Each row comes from the steps of one walk. Every step used is in the known rows, and no mark comes twice. Write the walk behind each row, first mark first.
Known rows
R/T/N: [ -2.7  50.1  29.3 -36.7   8.0   3.2  23.6  56.8 -12.3  40.7 -13.4   2.9
  -5.0   6.4  12.5 -30.9 -26.3 -22.9  16.5   2.6  81.0]
Y/K/J/R: [  5.4  32.8  38.8 -38.6  13.1 -10.6  42.8  16.7   6.0  48.5 -61.1 -11.2
  -0.2 -45.9  -3.2  -3.6 -18.2  49.5  -4.0  48.0  39.3]
W/N/J: [ 19.2  18.1  43.3 -40.9  20.7 -29.2  14.3   8.2 -16.7  34.8 -43.2 -11.7
 -14.3 -42.3   4.0 -24.9  -5.6  24.4   4.2  58.0  40.9]
Y/K/H: [-44.1  44.1  35.3 -40.1  48.4 -24.0  25.7  35.9 -44.7  10.9 -61.0 -49.2
 -30.1  -5.8   5.5 -23.0 -15.1  18.1  11.5   7.2  47.0]
N/T/R: [ 23.5  26.5  35.3 -45.8  44.4 -26.8  43.4   1.7  -0.8  32.6 -18.8 -20.9
   2.9 -68.5  41.8 -30.9 -52.5   9.1   1.5   6.2  32.2]
N/T: [  9.9  23.0  56.8 -44.4   9.0 -15.2  44.0  35.4 -11.5  21.8 -33.6 -21.3
  -8.4 -64.4  38.1 -18.0 -41.7   8.5  -9.5   9.6  62.0]
T/N/J/K: [-32.9  45.5  13.4 -23.0  28.7 -45.6  22.5  11.9 -15.8  38.4 -22.5 -36.9
  15.0 -23.9  -3.9 -33.9 -10.4  23.8  -2.9  23.3  60.9]
K/J/R/T/N: [  7.9  47.6  40.5 -38.2   1.0   7.5  27.3  58.5   0.2  57.6 -19.4  10.8
  13.3   4.6  13.3 -23.2 -29.1  -4.2  10.9  12.5  75.1]
H/K/J/R: [  0.8  20.0  44.1 -28.2  23.1 -14.6  37.0  13.1  -1.4  54.2 -41.5  -7.4
  10.1 -32.9   1.3 -13.3 -18.8  44.3 -19.9  55.4  15.1]
N/J/K: [-32.4  33.4  14.9 -25.4  36.8 -56.1  21.6   6.7 -14.7  33.9 -39.6 -43.8
  -3.4 -37.1  -0.8 -29.9 -14.3  37.3  -6.6  37.8  50.6]
W/R/T: [  1.6  10.8  30.4 -28.9  37.9 -11.0  32.1  57.8   1.2  37.2 -38.0  -2.4
 -74.1 -31.6   3.2 -17.3 -35.5  -2.5  12.6  17.1  43.2]
Y/K/J/R/T/N/W: [ -4.7  56.0  27.6 -32.3 -23.8 -20.4  11.1  45.8  10.3  38.8 -63.0 -13.0
  24.3  10.0  20.8 -25.0 -25.2 -15.9  23.8  37.1  56.1]
Y/K/J: [ 13.1  46.0  50.0 -37.7 -15.3  -6.2  44.1  22.9   5.7  18.8 -73.5 -21.0
 -11.3 -22.2 -12.4   1.9  -7.9  45.9 -23.6  27.6  48.4]
R/T: [ -0.2  21.4  33.2 -44.6  23.3 -14.6  18.8  59.0  -3.4  36.4 -52.4  -6.3
 -44.3 -13.6  25.5 -26.2 -38.8   0.7   8.9  30.7  66.5]
H/K: [-37.6  15.7  11.1 -12.9  43.9 -20.3  31.0   3.4 -29.0  17.5 -20.0 -21.2
 -14.1 -23.8  -4.9 -39.4  -3.3  -0.7 -27.5  37.0   8.2]
H/K/J/R/W/N/T: [ 17.0   4.9  40.2 -38.9   0.3 -10.8  58.9  23.0   9.2  41.5 -16.1  -9.9
  -2.5 -56.1  20.3 -30.6 -20.4 -11.5  -3.0  30.1  33.3]
Y/K: [-27.5  42.5   0.0 -34.6  23.0 -12.8  42.2  10.9 -13.7   6.3 -60.0 -29.7
 -34.9 -50.0 -14.1 -18.7  -2.4  10.4   5.3  23.0  57.2]
W/N/T/R: [ 25.0  27.2  27.5 -44.6  42.2 -18.1  45.7  -3.7  -1.2  46.0 -11.6 -16.3
  -9.8 -72.7  32.4 -37.9 -41.4  -0.5  12.7  10.9  25.7]
H/K/Y: [-16.1  22.1 -21.9  -7.5  32.0   1.2  30.6 -16.1 -16.4  17.2  -5.0 -15.1
 -71.4 -28.2  21.5 -11.6  -9.7 -10.1  -8.2  25.0  34.4]
T/R/W/N: [ 15.1  16.8  -3.6 -39.4  39.2 -32.1  44.5 -12.7  -1.3  38.1  -8.6 -16.3
 -53.6 -37.0 -11.0 -41.3  -7.5 -32.1  48.1  50.0  20.1]
J/N/W: [-13.5  53.8  15.8 -31.3  -1.4 -55.4   5.8  22.3  -4.5  37.1 -53.9 -24.5
   7.7 -12.1  13.8 -24.3  -2.5   1.0  47.3  52.9  46.2]
J/K: [-47.4  44.3   0.0 -20.5  42.1 -45.0  33.7   6.3 -20.5  37.6 -29.6 -47.3
 -33.2 -36.0 -10.1 -32.0 -15.7  19.1   8.6  26.8  49.5]

Which walk is each row?
[  9.1  17.9   2.9 -38.7  16.1 -19.2  51.3   1.2   7.6  45.3 -28.9 -11.2
 -44.8 -37.3 -23.6 -29.1   4.7 -14.5  38.8  60.1  30.1] => Y/K/J/R/W/N
[ 19.9  23.9  51.2 -35.6  15.2 -19.4  14.4  44.4  -5.1  29.8 -28.7   2.3
  13.2 -16.5  13.2 -20.0 -21.7  12.3  -5.2  22.1  61.9] => W/R/T/N/J
[-11.9  34.0 -19.3 -16.4  27.1 -23.6  24.9 -13.2  -6.1  28.4 -18.6 -30.8
 -63.2 -37.7  23.9  -6.0 -17.2  15.6   6.1  25.7  63.5] => N/J/K/Y
[  5.4  12.0   0.7 -38.0  32.2 -27.3  44.1  -0.9  -3.8  47.4 -15.2 -11.5
 -54.3 -40.2 -16.6 -34.9  -2.6 -25.2  50.6  64.5  28.8] => J/R/W/N
[ -6.7  25.8 -31.2 -17.3  24.6 -27.1  30.9 -18.9   2.1  30.3  -9.6 -28.8
 -72.2 -34.4  16.1 -12.4  -9.1  -3.3  20.8  34.3  58.6] => R/W/N/J/K/Y
[ -7.9  51.4  26.8 -24.9 -16.7 -48.3  10.0  23.0   5.1  40.4 -56.9 -20.5
  28.3   3.6   8.9 -21.8   4.2  13.5  19.6  53.6  30.1] => H/K/J/N/W
[ 27.1   2.8  15.7 -48.6  39.6 -54.1  52.4   1.3  16.0   6.4 -14.1 -24.6
  -8.2 -40.5  26.4 -33.3 -42.3 -24.5  23.5  30.6  33.4] => N/T/R/W
[ -4.2  23.8  26.6  -9.2  34.3 -36.9  30.7  14.1  -9.6  20.1 -40.2 -25.9
 -65.0 -46.9 -16.4  -7.9 -22.5  -4.4  27.7  32.4   5.0] => N/W/R
[ 32.2  37.3  38.8 -47.9  26.9 -27.2  45.7   9.5  12.8  49.5 -15.4 -10.8
  28.6 -58.3  36.1 -25.8 -34.4  26.3   5.5   3.1  38.5] => K/J/N/T/R
[ -9.6  58.9  27.5 -26.6  -8.0 -34.2   6.9  23.6 -14.7  24.2 -43.9 -25.5
  10.6   3.2  15.8 -27.1 -23.0 -25.1  32.8  38.0  49.0] => T/N/W
[ 22.1  38.3  61.6 -47.2 -16.7 -16.3  47.8  46.5   8.2  45.5 -28.6  -6.5
  27.6 -50.0  29.8 -10.0 -15.5  32.7  -4.2   4.7  71.5] => K/J/N/T
[  9.3   7.3  39.8 -49.0  28.7 -21.4  12.6  56.8   7.3  53.9 -57.4   4.1
 -10.0 -27.9  35.0 -24.4 -41.8  23.0   5.1  51.1  61.5] => N/J/R/T
[  1.2  27.0  24.4 -27.2   5.7 -17.8  28.0  63.2  22.2  43.0 -58.5  -2.0
 -41.8 -17.7   0.8 -14.6 -18.8   3.0  19.8  21.0  43.6] => Y/K/J/N/W/R/T
[ -7.4  32.1  16.3 -10.0  30.7 -41.6  31.3  18.5  -3.6  34.1 -30.1 -18.6
 -48.0 -44.6 -21.3  -9.7  -4.5   0.5  41.6  28.6  13.5] => J/N/W/R
[ -3.7  45.8  26.4 -37.5  15.0   3.6  25.2  54.9  -7.5  54.5 -12.7   8.3
   4.6  -3.5  14.8 -30.4 -29.0 -16.0  21.3  12.2  77.1] => J/R/T/N
[ 17.3  11.2  36.2 -45.5   5.0 -17.0  54.1  25.0  -0.4  30.0 -17.1 -16.1
 -26.4 -60.8  23.5 -30.2 -25.4 -23.2  16.6  23.2  52.3] => R/W/N/T
[ -2.3  21.3  22.0 -26.6  22.1 -25.6  21.2  61.4  11.0  45.5 -44.9  -2.6
 -51.8 -20.1   8.1 -20.7 -26.0  -8.2  31.7  25.9  42.6] => J/N/W/R/T
[-10.2  33.8 -21.7  -9.4  25.5 -10.7  28.6   4.5   2.9  37.1  -4.0 -17.8
 -66.7 -29.7  18.7  -6.7 -18.6   0.8  10.7   7.5  65.5] => W/R/T/N/J/K/Y
